Known rows, with every way that one mark hangs from another
(D (L (X K))): [ 17.9  15.5  22.2  15.0 -18.9 -18.4   2.0  27.1 -15.0 -24.1   5.8  14.4
   8.1   1.1 -10.9  11.6 -14.0  11.9  14.0  -1.8]
(K X): [ 40.5 -11.4   4.7   5.4  -9.4 -21.0 -19.6  -9.1   7.5  -1.9 -24.1  17.6
 -25.5 -19.3 -14.7  29.8 -61.0  -2.1  -4.3  20.1]
(D J L): [ 10.7 -23.6  17.0   8.1  -5.6  -9.4  -9.9 -17.8  -9.1   1.4  26.1  52.0
 -12.1 -31.5 -17.3  26.9 -61.5 -11.0  22.8  -1.3]
(Q X Z): [  4.2  18.1 -26.1 -59.3 -13.7 -35.9 -20.7   0.6   6.2  23.4 -15.5  20.4
 -24.7  12.5 -34.2  28.7  37.4  -2.6   0.3  -4.2]
(X J K): [  1.4  12.3 -11.4  30.7  -7.1  -0.1  -8.9   2.7   6.2 -27.4  12.3   0.8
  17.3  -5.3   8.7 -15.4 -31.2   9.2 -13.5  -9.7]
(J D X): [-15.3   5.6  -3.5  28.0  -0.2 -10.3   8.3   2.4  20.3  -1.9 -33.0  48.3
   4.1  59.2  -8.6  -0.2 -24.6   0.6 -25.8  -2.0]
(K (X (J D))): [ 17.6  -3.0   5.4  20.2  -1.6   5.9  -8.8 -29.4  10.9 -12.7  -7.3  -4.2
 -17.8 -14.8   1.5 -18.0 -38.2   6.9 -11.2  -4.2]
(Z B K Q): [-10.9 -46.7  -4.4   3.1  23.2   8.1   1.4  -2.6 -10.8  35.2 -14.3 -12.7
  11.6   5.0  30.2  37.5  -5.8 -31.0  -7.7  33.2]
(J (D L) (X K)): [-13.1  20.5  21.6  44.9   4.4   6.6  23.9  23.5   6.6 -22.3  -4.4  50.4
   7.9  24.9   0.2 -18.1 -21.7  26.7  -4.8 -21.7]
(J (D L) X): [ -9.0   1.4  16.4  45.6   2.8  -3.7  13.9  -5.6  12.7  -4.5 -13.3  59.1
  -1.5  36.5  -7.5  -2.1 -31.6   3.1  -6.5 -13.7]
(Q (X (J D) K) Z): [-21.2  47.8 -21.2 -45.2  -4.1   0.9   0.2   9.3   2.8  -6.0   8.8  -9.8
  -6.3   5.6 -10.0 -34.9  69.3  31.2  -3.4 -34.6]
(J D): [-21.4  -4.5  -3.5  14.6  -6.8 -18.7  -6.6  -0.4   3.5   3.4 -28.3  43.1
  -4.0  41.2  -3.5  15.9 -38.9   1.0 -20.0   2.8]
(X J): [  4.8  -7.2 -15.8  31.3  -8.3 -10.0 -18.8 -26.1  11.2  -9.0   3.7   9.5
   6.2   6.5   2.1   0.5 -41.4 -14.2 -14.8  -2.9]
(Z (Q (X (J D)))): [-29.4  -7.2 -15.8 -13.8   7.5  12.1  -7.0 -35.3  -3.7  23.4   0.9 -12.6
   5.6   4.8   7.7  -8.5  32.6 -14.4 -32.2  -2.0]
(D J): [  4.8 -19.6  -3.4  -8.8  -8.6 -15.2 -14.3  -9.7   0.7   3.1   5.8  41.6
  -6.7 -10.3 -19.1  28.6 -54.9 -13.8   3.5   9.3]
(X (J D) K): [-22.6  18.5  -5.0  30.1  -1.7   9.2   3.0   5.7   3.9 -26.8   4.9   8.0
  16.2  14.2  15.0 -30.9 -18.7  21.6 -18.2 -19.3]
(L D (X J K)): [-14.0  26.5  16.0  28.4 -30.1   0.3   1.7  19.5  -2.0 -36.7   6.9 -42.5
  19.4  21.7 -12.6 -22.5  11.9   0.8   4.8   3.5]
(Z B Q): [ -9.3 -59.2  -8.1  15.4  10.7  -1.9  -9.7 -25.3 -11.1  40.2 -16.2   4.4
  10.3  16.4  18.2  33.3 -23.6 -35.0 -10.7  42.8]
(Z B (K X)): [ 37.1 -31.0   9.3   0.8  13.8  -1.1   3.1   3.1   2.8  16.2 -22.9 -16.3
 -20.5 -21.5  13.4  24.7 -30.8  -9.8  22.9  26.8]
(Q (X J) (Z B K)): [  3.3   1.8 -27.8 -48.0  13.2   1.4   0.6  -8.9   6.7  31.3   8.6 -40.9
 -11.0  -4.8   3.5  -7.1  77.8 -12.7  27.9 -11.8]

Rows
[-13.2  -5.2  10.8  48.3  -1.0   6.1  -2.2 -31.9   0.3 -10.4  15.8  25.8
   0.3   3.8   9.1 -17.9 -36.4   0.0  -1.8 -24.6] : (X (J (D L)))
[ 16.9  28.3  -0.8 -32.3   7.5  11.6  -2.9  -3.1  11.9 -14.1  -1.1 -26.2
 -29.2 -25.9   0.3 -15.8  22.5  19.1  -1.1 -25.3] : (Q (Z (K (X (J D)))))
[  7.4   9.1   1.2   2.7  -0.7   2.3  10.3  22.3  12.5 -20.6   9.7  38.4
  10.4  -5.1 -18.0  -2.9 -29.9  10.8  -1.3  -2.6] : (D (J (X K)))
[  2.1   9.3 -26.0 -36.7   1.1   1.3  -0.2  -1.8   0.7  17.4  14.9 -32.2
  -2.0  -5.5  -0.1 -27.4  69.9   7.7  26.3  -9.2] : (Q (X J K) (Z B))
[  0.3 -12.2 -13.7 -28.8   9.4 -12.6  -1.4  13.1   2.7  24.9 -15.1  -1.5
 -10.6  18.3   4.8  26.1  21.9  -9.6  19.7   7.4] : (Q (Z B K))
[ -6.9  21.7  29.1  14.7 -14.6  -9.4  13.4  29.3 -15.9 -23.0  -2.2  20.2
   6.6  20.8  -5.1  -4.8  -2.6  23.9   8.4 -10.8] : (J (D (L (X K))))
[ 26.8 -48.2   9.6  -7.6  24.9  15.1   0.5  -8.7  -8.9  31.1 -17.7 -32.2
 -11.9 -36.3  24.9  33.5 -15.0 -22.2   2.1  41.2] : (Z B (K X) Q)
[-10.1  28.5   1.9  13.1 -14.3   2.4   7.8  14.5  -2.0 -32.8   2.7 -17.1
  22.2  27.4   4.5 -34.9  16.5  18.9 -11.7 -14.9] : (L (X (J D) K))
[-17.3  23.5  22.3  13.0 -33.2 -17.3   2.1  42.3  -7.8 -24.6 -17.1 -15.4
   9.3  36.7 -23.9   9.7   1.4   3.7   4.9  19.2] : (L D (X K))
[  4.9 -38.5   9.6   7.4  32.6  41.1  11.5 -28.6  -5.5  19.8  -1.4 -53.8
  -3.7 -31.4  41.3 -13.4   7.5 -13.1  -3.2  16.1] : (Z B (K (X (J D))) Q)
[-15.1  14.9  28.4 -12.0 -30.1  -5.7   5.3  35.6 -13.7 -23.9   8.0 -10.5
   4.6   4.2 -33.5   6.6  -1.9   1.1  22.2  16.1] : (L (D J) (X K))
[ -6.9 -44.8 -21.7  -4.3  13.9  12.5  -7.5 -47.7  -6.0  46.8   7.9 -35.2
  10.3  -7.1  17.9  -0.8  33.7 -37.9  -1.8  23.4] : (Z B (Q (X J)))
[  4.1  33.5 -29.4 -56.3   2.3  -8.0 -10.5   0.1  11.6   7.6  10.3 -24.6
 -14.6 -13.0 -11.7  -0.1  65.0  -1.3   3.2 -27.8] : (Q (X J) (Z K))
[-32.5 -27.6 -11.3 -16.8  32.2  31.5  15.4 -22.5  -7.5  42.1   2.5 -45.6
   9.8   2.9  35.0 -12.0  63.5 -22.3  -5.0   4.5] : (Z B K (Q (X (J D))))
[-10.8   2.6 -10.7 -28.6   1.7  -5.5  -8.3  13.9 -13.2  15.7  -5.9   0.6
   7.0 -12.1  -1.7  23.6  19.5   0.5 -25.1  15.6] : (Z (Q (X K)))
[ 38.6 -12.6   0.0 -39.1  11.0  -5.8  -2.6   7.5   5.0  20.2 -19.0 -21.2
 -34.2 -22.5  -0.8  22.9  11.7   0.2  29.8  15.2] : (Q (Z B (K X)))
[-18.3  25.1   1.6  27.4   0.8  -0.8  19.6  31.3  15.3 -20.4 -23.9  40.0
  14.3  46.7  -1.7 -16.0 -14.4  24.5 -24.4  -9.3] : (J D (X K))
[ -8.8   6.0 -17.2 -12.8   5.0  12.2  -8.4  -9.0  -7.2   4.0  18.4 -26.7
  17.1 -27.4   8.8  -8.1  30.3  -3.7 -25.4   0.8] : (Z (Q (X J K)))
[ 40.0 -10.0  -7.7 -23.7  13.2  12.0  -3.1 -15.8   9.7   8.8   5.2 -49.6
 -24.0 -37.6  10.8  -8.5  22.8  -3.2  29.4  -0.4] : (Q (Z B (K (X J))))
[ 20.1   6.2  28.2  -9.3 -16.5  -7.2   5.7  20.2 -20.0 -22.9  32.0  19.8
   3.3 -30.1 -20.2   8.7 -16.6  10.1  31.1  -4.8] : (D J (L (X K)))
[-34.1  11.7 -10.5 -13.7   9.7  22.0   3.0  -6.4  -9.4   4.8  10.9 -20.4
  15.6  -7.6  14.7 -24.2  42.6   9.4 -31.0  -8.9] : (Z (Q (X (J D) K)))
[ 20.7  18.6  16.3  31.3 -16.5  -0.7   1.5   4.0  -8.8 -35.4  30.6 -13.6
  17.5 -13.6  -0.2 -20.6  -3.7   8.3  13.5 -16.8] : (D (L (X J K)))
[ 13.9   5.9  21.4  19.7   2.5   8.0  15.7  14.1   2.8 -22.8  29.9  48.6
   4.4 -27.8 -16.2  -5.3 -37.1  12.5  17.8 -14.3] : (D (J (X K)) L)
